Each row comes from the steps of one walk. Every step used is in the known rows, and no mark comes twice. Write the walk behind each row, first mark first.
Known rows
lileze zirores gira vezesin sume rudup: [-2.57  2.89  2.24  4.22  1.03 -3.77 -0.73  3.36 -2.87  0.14  0.66 -2.03
 -3.68  3.25 -0.20 -0.91  2.08 -1.50  3.81  4.93 -1.85 -2.31 -2.16  3.92
  0.54  1.05]
zirores gira vezesin sume moda lileze rudup: [-2.58  1.33  0.18  0.38  3.55 -3.14 -1.32  2.71 -2.89 -1.12  0.65 -1.14
 -2.66  4.60 -0.77 -1.74  1.38 -0.92  0.71  2.48 -0.97 -1.03 -3.86  2.65
  0.97  6.69]
sume moda lileze: [-1.50  2.50 -1.82 -1.39  4.05  1.41  0.41  3.81 -3.76  0.05  1.01 -2.82
 -1.86  4.90  1.29 -4.31  2.20  0.28 -0.41  0.93  1.76 -0.94 -3.29 -0.48
 -0.89  8.53]
zirores lileze: [-1.57  3.15  2.27  2.01  2.45  0.52  0.77  5.10 -3.54 -1.81  1.48 -2.44
 -0.26  5.64  0.94 -2.35  2.88 -1.65  1.15  2.82 -0.08  0.05 -2.05  0.50
 -1.49  4.80]
gira zirores lileze rudup sume vezesin: [-1.13  2.86  2.82  3.79  5.80 -4.35 -0.01  4.68  0.06 -2.37  3.20 -1.30
 -0.52  5.37 -0.75  0.50  2.97 -1.90 -0.54  1.67 -0.01  0.06  0.62  3.89
 -0.56  1.87]
rudup sume vezesin gira zirores lileze: [-0.18  0.91  3.28  4.81  4.24 -3.00  0.76  4.03  1.49 -1.79  2.30 -0.13
 -0.28  3.97 -0.82  0.78  5.41 -1.48  1.35  1.60 -0.06  0.90  0.50  2.68
 -2.81 -0.58]
lileze rudup sume: [-3.46  2.57  2.46  1.28  2.28 -1.91  1.44  4.98 -1.81 -2.68  1.25  0.25
  0.24  4.95  0.26 -0.03 -0.17 -1.93 -1.24  1.57 -1.82 -0.27 -0.82  2.99
  1.99  7.32]
zirores gira: [-3.52  3.55  2.18  2.83  1.01 -0.39  1.34  5.14 -3.06 -1.75  0.68 -1.48
 -1.02  4.93  1.45 -1.24  0.86 -2.90  2.12  3.87 -1.88 -1.84 -3.34  0.72
  0.30  4.31]
zirores lileze rudup: [-2.21  3.62  1.69  1.84  3.29 -0.68  0.40  4.83 -3.09 -2.91  2.49 -2.31
  0.45  5.65  0.45 -0.77  1.48 -1.89  0.98  2.89 -0.74 -0.63 -2.15  1.89
 -0.07  5.80]
zirores lileze rudup sume vezesin: [-1.47  3.41  2.30  1.88  4.75 -3.43  0.21  5.69 -0.72 -2.59  1.42 -1.94
 -0.12  5.06  0.21 -0.72  3.13 -2.40 -0.56  2.06  0.70  0.17 -0.47  3.79
 -1.62  5.11]
gira zirores lileze rudup sume moda: [-1.37  1.31  2.88  0.49  6.16 -2.72 -0.48  3.37 -0.11 -2.01  3.80 -0.20
 -1.04  4.98 -0.91 -0.80  2.34  0.57 -2.88  0.94 -1.29  0.67 -0.12  2.05
  0.90  5.25]
gira vezesin sume: [-2.10  2.35  2.35  2.74  0.26 -1.51  1.34  4.12 -4.21 -0.44  0.00  0.49
 -1.17  4.41 -0.11 -1.51  1.83 -1.64  0.97  1.97 -1.20  0.52 -1.05  2.96
 -0.04  3.60]
lileze moda sume: [-4.37  5.41 -2.78 -2.25  0.61 -1.26  2.46  4.44 -2.27 -2.10  0.65 -3.54
 -1.74  3.91  1.08 -2.47  2.08 -0.96  0.22  1.91  0.10 -0.07 -3.77  3.37
  2.64  6.51]
tedo moda lileze zirores gira: [-2.59  4.33  0.51  1.44  1.36  1.33 -0.33  4.32 -3.11 -1.73  0.18 -3.61
 -3.08  4.15  1.93 -1.70  2.55 -1.03  3.70  3.68 -0.79 -1.92 -4.23  0.88
  0.44  5.26]
gira zirores: [-2.21  2.96  1.57  3.71  2.05 -0.33  1.85  4.08 -3.02 -1.18  3.03 -0.65
 -0.62  5.15  0.54 -0.82  0.87 -1.23  0.92  1.67 -1.25 -1.00 -0.85  1.26
  0.75  2.25]
moda lileze: [-2.12  2.71 -0.84  1.50  2.36  1.05  0.91  4.42 -4.22 -1.16  0.86 -2.70
 -1.12  6.00  1.20 -2.70  1.49 -1.70  1.52  1.76  1.24 -0.89 -2.92  0.28
 -0.38  6.67]
sume moda lileze zirores gira: [-1.45  2.50 -1.09  0.31  3.10  0.64 -0.90  3.97 -3.01  0.55  1.20 -3.94
 -3.34  4.25  1.22 -2.79  1.84  0.05  1.64  3.75  0.09 -2.39 -4.85 -0.10
  0.06  6.02]
rudup sume: [-2.76  2.37  2.88  1.35  1.45 -0.71  1.77  5.27 -2.30 -1.31  0.45  0.20
 -0.59  5.02  0.82 -1.66  1.23 -1.77 -0.88  1.48 -1.12  0.38 -0.79  1.71
  0.39  6.19]
tedo moda: [-3.11  5.16  1.60  0.08  1.42  1.86  2.15  4.69 -3.59 -2.43  0.26 -1.08
 -0.82  3.80  2.10 -2.41  2.35 -0.87  1.16  1.29 -0.82 -0.51 -1.66  1.07
 -0.49  6.30]
gira zirores lileze moda: [-2.25  3.49  1.89  1.05  2.63 -0.86  1.41  3.53 -1.84 -2.42  2.79 -2.68
 -0.89  4.55 -0.55 -1.45  3.58 -0.26  1.40  2.83 -0.44  0.48 -2.05  2.99
  0.44  2.01]
tedo moda lileze zirores gira vezesin: [-1.52  3.73  0.59  2.00  0.87 -0.14 -0.62  3.83 -2.95 -0.52  1.15 -2.72
 -3.10  4.50  1.35 -1.34  2.62 -0.09  3.87  2.88 -1.38 -2.23 -3.18  1.83
  0.13  2.20]
sume vezesin gira zirores lileze moda tedo: [-0.56  3.73 -0.86  1.33  4.05 -3.03  1.75  2.41  0.35 -2.53  1.79 -4.71
 -0.99  1.84 -2.07  1.22  6.22  0.22  4.43  3.38  2.53  0.17 -1.60  4.48
 -4.27 -1.09]
zirores gira vezesin sume: [-2.99  2.27  3.57  3.72  0.20 -2.52  0.72  4.25 -3.51 -0.93 -0.31  0.24
 -1.89  4.37  0.08 -0.80  1.60 -2.69  2.25  3.63 -2.44 -0.37 -2.50  2.77
  0.30  2.48]
moda lileze zirores gira vezesin sume: [-1.57  1.30  1.55  4.29  0.19 -1.81 -1.16  3.59 -3.77  0.30  0.06 -2.02
 -3.40  4.77 -0.39 -1.03  1.81 -1.69  3.91  4.31 -1.09 -1.11 -3.62  2.71
  0.79  2.55]

Write each row's walk
[-3.32  2.69  2.68  3.53  1.78 -4.19 -0.02  3.28 -2.83 -0.99  0.24 -1.05
 -3.08  4.06 -0.07 -1.62  2.17 -2.52  3.00  3.85 -1.47 -1.64 -2.17  3.11
 -0.04  2.22]
zirores gira vezesin sume rudup
[-2.12  1.54  1.53  4.61  1.30 -0.19  2.24  3.17 -1.23 -1.71  2.87  0.46
  0.35  3.92 -0.20  1.24  1.99 -1.17  2.34  1.73 -1.90 -0.74 -1.10  1.15
  0.09  1.05]
vezesin gira zirores
[-0.98  2.55  1.02  5.11  4.64 -2.86  0.66  3.53  0.25 -2.85  3.97 -1.58
  0.69  4.06 -1.08  1.99  3.98 -1.76  2.73  2.26 -0.10 -1.05 -0.82  3.15
 -1.61 -0.09]
sume vezesin gira zirores lileze rudup
[-0.99  1.01  2.68  4.84  2.49 -0.25  1.07  3.19 -0.90 -2.18  3.42 -0.54
  0.20  4.85 -0.68  0.92  3.81 -0.93  2.64  2.36 -1.31  0.22 -1.19  0.79
 -1.29  0.40]
vezesin gira zirores lileze
[-2.39  2.74  1.46  2.46  2.06 -3.04  0.55  3.23 -3.61 -0.35  0.40 -0.95
 -2.32  4.01 -0.07 -2.41  2.37 -1.35  1.79  2.20 -0.14 -0.65 -0.64  3.53
 -0.28  3.38]
gira vezesin sume rudup
[-0.77  2.76  0.90  0.69  2.08 -2.78 -0.48  2.78 -3.55  0.98 -0.20 -2.88
 -4.30  1.91 -1.19 -0.75  2.18  1.23  2.20  4.64 -0.62 -0.94 -2.68  3.11
 -1.55  2.79]
lileze zirores gira vezesin sume moda tedo
[-1.33  2.58  0.40 -2.64  4.28 -1.24  1.16  3.89 -2.18 -0.70 -0.23 -1.73
 -2.28  3.09 -0.24 -2.10  1.98  1.05 -1.97  1.45  0.87  0.47 -0.87  1.30
 -2.22  7.61]
rudup sume moda tedo
[-1.36  2.51  0.52  5.09  2.84 -1.45  2.21  3.77 -0.55 -0.99  2.62 -0.76
 -0.03  3.25 -0.04  0.74  3.46 -1.59  3.05  1.64 -0.05 -1.39 -0.55  2.27
 -1.84 -0.29]
sume vezesin gira zirores
[-1.32  4.17  0.32  0.02  3.27 -1.82  1.34  2.70 -2.28 -2.54  2.32 -4.65
 -1.71  3.89 -1.55 -0.38  3.61  0.68  2.09  3.69  1.21  0.64 -1.86  3.38
 -1.67  1.47]
gira zirores lileze moda tedo
[-1.28  2.93 -1.02  2.35  1.66  1.27  0.12  4.41 -4.13  0.17  1.29 -3.78
 -1.73  5.23  1.16 -2.11  1.29 -0.72  2.37  2.86  0.98 -1.68 -3.19  1.04
  0.22  5.81]
moda lileze zirores
[-2.16  2.13  1.83 -1.58  3.39 -0.26  1.29  4.59 -1.84 -0.50  0.31  0.20
 -1.38  3.86  0.98 -3.07  2.07  0.15 -2.89  0.72 -0.53  0.34 -0.93  0.94
 -0.10  8.20]
rudup sume moda
[-2.54  2.87 -1.16  0.95  1.67 -2.24  1.60  2.56  0.85 -3.27  3.10 -2.65
 -1.23  3.75 -0.89  0.43  4.86 -0.26  2.09  2.07 -0.84  1.18 -2.98  3.22
  1.30  1.58]
vezesin gira zirores lileze moda sume
[-2.32  1.69  1.72  4.40  3.63 -4.13  1.67  3.76  1.55 -2.38  2.65  0.96
  0.48  3.30 -1.01  2.75  2.36 -1.89  0.60  0.89 -1.15 -0.74  0.61  4.35
 -0.01  1.46]
lileze rudup sume vezesin gira zirores
[-0.73  1.26 -0.27 -1.16  3.65  0.31 -0.42  4.14 -1.99  0.90  0.67 -2.22
 -2.95  4.18  0.65 -3.18  2.29  1.19 -1.50  1.20  0.90 -0.30 -2.26  0.86
  0.28  8.15]
rudup sume moda lileze zirores
[-2.51  2.63  2.44  3.15  0.71 -1.79  0.99  4.66 -2.94 -0.33  1.44 -0.52
 -0.97  5.05  0.86 -0.91  1.20 -1.95  2.16  3.10 -2.31 -2.08 -2.34  1.83
  0.10  0.88]
zirores gira vezesin
[-1.07  1.98  0.25  3.78  0.78 -1.24 -0.76  4.09 -3.27  0.82  1.86 -2.93
 -2.59  5.30  0.61 -1.02  1.36 -1.06  3.64  3.66 -0.90 -2.82 -3.53  1.70
  0.50  1.19]
moda lileze zirores gira vezesin
[-1.58  2.57  1.19  0.00  2.86 -2.97  0.14  2.68 -3.41 -0.31 -0.84 -1.85
 -3.50  2.83 -1.02 -1.46  2.36  0.20  1.58  3.59 -0.31 -0.27 -2.53  2.54
 -2.20  3.80]
zirores gira vezesin sume moda tedo
[-1.05  2.63  1.10 -2.40  5.99 -2.67 -0.25  3.56 -1.34 -2.55  1.26 -2.78
 -1.39  3.99 -1.15 -0.83  2.43  0.99 -2.14  2.10  0.89  0.72 -1.01  2.37
 -2.10  7.97]
zirores lileze rudup sume moda tedo
[-2.15  3.03  0.00 -2.71  4.89 -2.54  0.88  3.57 -1.77 -2.09  0.72 -1.73
 -1.45  3.17 -0.73 -0.45  0.76  0.84 -2.27  1.44  0.47 -0.24 -0.91  2.87
 -0.80  8.91]
lileze rudup sume moda tedo
[-1.84  1.92  0.57  3.92  2.04 -3.56 -1.79  2.86 -3.16  0.33  0.63 -3.62
 -4.74  4.49 -0.30 -1.78  2.41 -1.45  4.45  4.43 -0.01 -2.33 -3.37  3.07
  0.29  2.36]
moda lileze zirores gira vezesin sume rudup
[-3.54  6.50 -3.69 -1.49  1.97 -2.61  2.49  5.21 -1.44 -1.35  0.24 -4.68
 -2.10  3.15  1.24 -2.82  3.57 -1.70  0.84  1.82  2.13 -0.71 -3.13  4.54
  0.62  5.22]
lileze moda sume vezesin
[-1.80  0.15  3.93  4.27  3.43 -2.90  0.57  3.10  1.25 -3.96  3.52  1.19
  0.69  4.69 -1.77  2.74  2.64 -1.24  0.47  1.70 -2.70  0.96 -0.15  2.86
  0.63  2.27]
vezesin gira zirores lileze rudup sume
[-3.37  4.78 -2.51  0.36  3.15 -2.43  1.02  4.21 -2.35 -1.36  1.89 -3.84
 -2.76  4.97  1.56 -2.95  1.86 -1.70  0.74  1.56  1.02 -1.73 -2.31  1.68
  1.12  5.86]
moda sume rudup
[-1.91  1.37  2.03  4.81  3.31 -1.45  0.72  2.93 -0.41 -3.52  4.39 -0.39
  0.95  4.72 -1.13  2.38  2.55 -1.26  2.29  2.39 -2.07 -0.36 -1.34  2.05
  0.25  1.55]
vezesin gira zirores lileze rudup
[-0.90  1.12 -0.36 -0.20  3.24 -0.75 -0.29  2.98 -4.18  0.62 -0.11 -1.16
 -2.77  4.57  0.00 -3.92  2.98  0.40 -0.17  0.76  0.96  0.50 -2.39  1.48
 -0.82  6.83]
gira vezesin sume moda lileze
[-2.60  4.46 -0.12 -0.12  4.60 -1.93  0.52  4.73 -1.11 -3.25 -0.05 -2.09
 -1.48  4.29  1.09 -1.65  3.01 -1.61 -0.19  0.29  1.45 -0.42 -1.18  3.59
 -0.75  7.87]
tedo moda lileze rudup sume vezesin
[-1.27  4.00 -1.24 -2.14  4.10  0.19  1.44  3.67 -3.79 -0.50  0.62 -3.37
 -1.82  3.08  0.42 -2.56  1.84  1.06 -0.13  2.14  1.65 -0.85 -2.07  0.58
 -2.79  6.78]
sume moda tedo
[-2.18  2.38  3.30  4.57 -0.51 -2.15  0.07  4.16 -3.51  0.38  0.32 -0.78
 -2.60  3.64 -0.12 -0.19  1.39 -1.80  3.16  4.62 -2.77 -1.17 -2.49  3.47
  1.17  1.34]
lileze zirores gira vezesin sume
[-0.38  1.81 -0.77  0.92  2.71 -0.94 -1.29  3.50 -2.72  1.91  1.84 -3.04
 -3.34  4.44  0.62 -2.52  2.05  0.98  1.87  2.81 -0.50 -2.78 -3.80  1.01
 -0.01  2.98]
sume moda lileze zirores gira vezesin
[-3.49  3.58  1.34  1.92  2.42 -1.56  0.95  3.76 -3.83 -1.89 -0.04 -2.02
 -2.19  3.67  0.41 -2.75  2.04 -2.16  1.72  3.01  0.31 -0.50 -1.66  2.41
 -0.13  6.53]
vezesin sume rudup
[-4.00  6.37 -2.09 -1.27  3.18 -1.21  1.20  3.87 -2.03 -2.65  1.05 -3.64
 -3.36  3.90  2.35 -3.37  3.00 -0.84  0.83  0.79  0.56 -1.14 -1.95  1.75
  0.69  6.98]
tedo moda sume rudup
[-2.73  5.45 -2.40  0.40  1.99 -0.70  2.47  4.47 -0.29 -2.78  0.01 -2.21
 -1.38  2.29  2.01 -0.96  5.19 -1.45  2.22  0.39  0.63 -0.32 -1.98  2.42
 -1.41  4.62]
tedo moda sume vezesin gira
[-2.77  7.06 -2.38 -0.20  2.97 -0.90  1.91  5.39 -2.11 -1.94  0.13 -3.49
 -2.32  3.68  2.69 -2.98  3.91 -1.54  0.94  0.43  1.41 -0.63 -1.78  2.38
 -0.68  5.59]
tedo moda sume vezesin
[-1.43  1.27  2.13  4.77  2.95 -2.77  2.05  4.02  1.09 -1.11  1.75  0.90
 -0.31  3.24 -0.55  1.14  3.72 -1.70  1.13  0.95 -0.55 -0.08  0.68  3.04
 -1.31  0.21]
rudup sume vezesin gira zirores
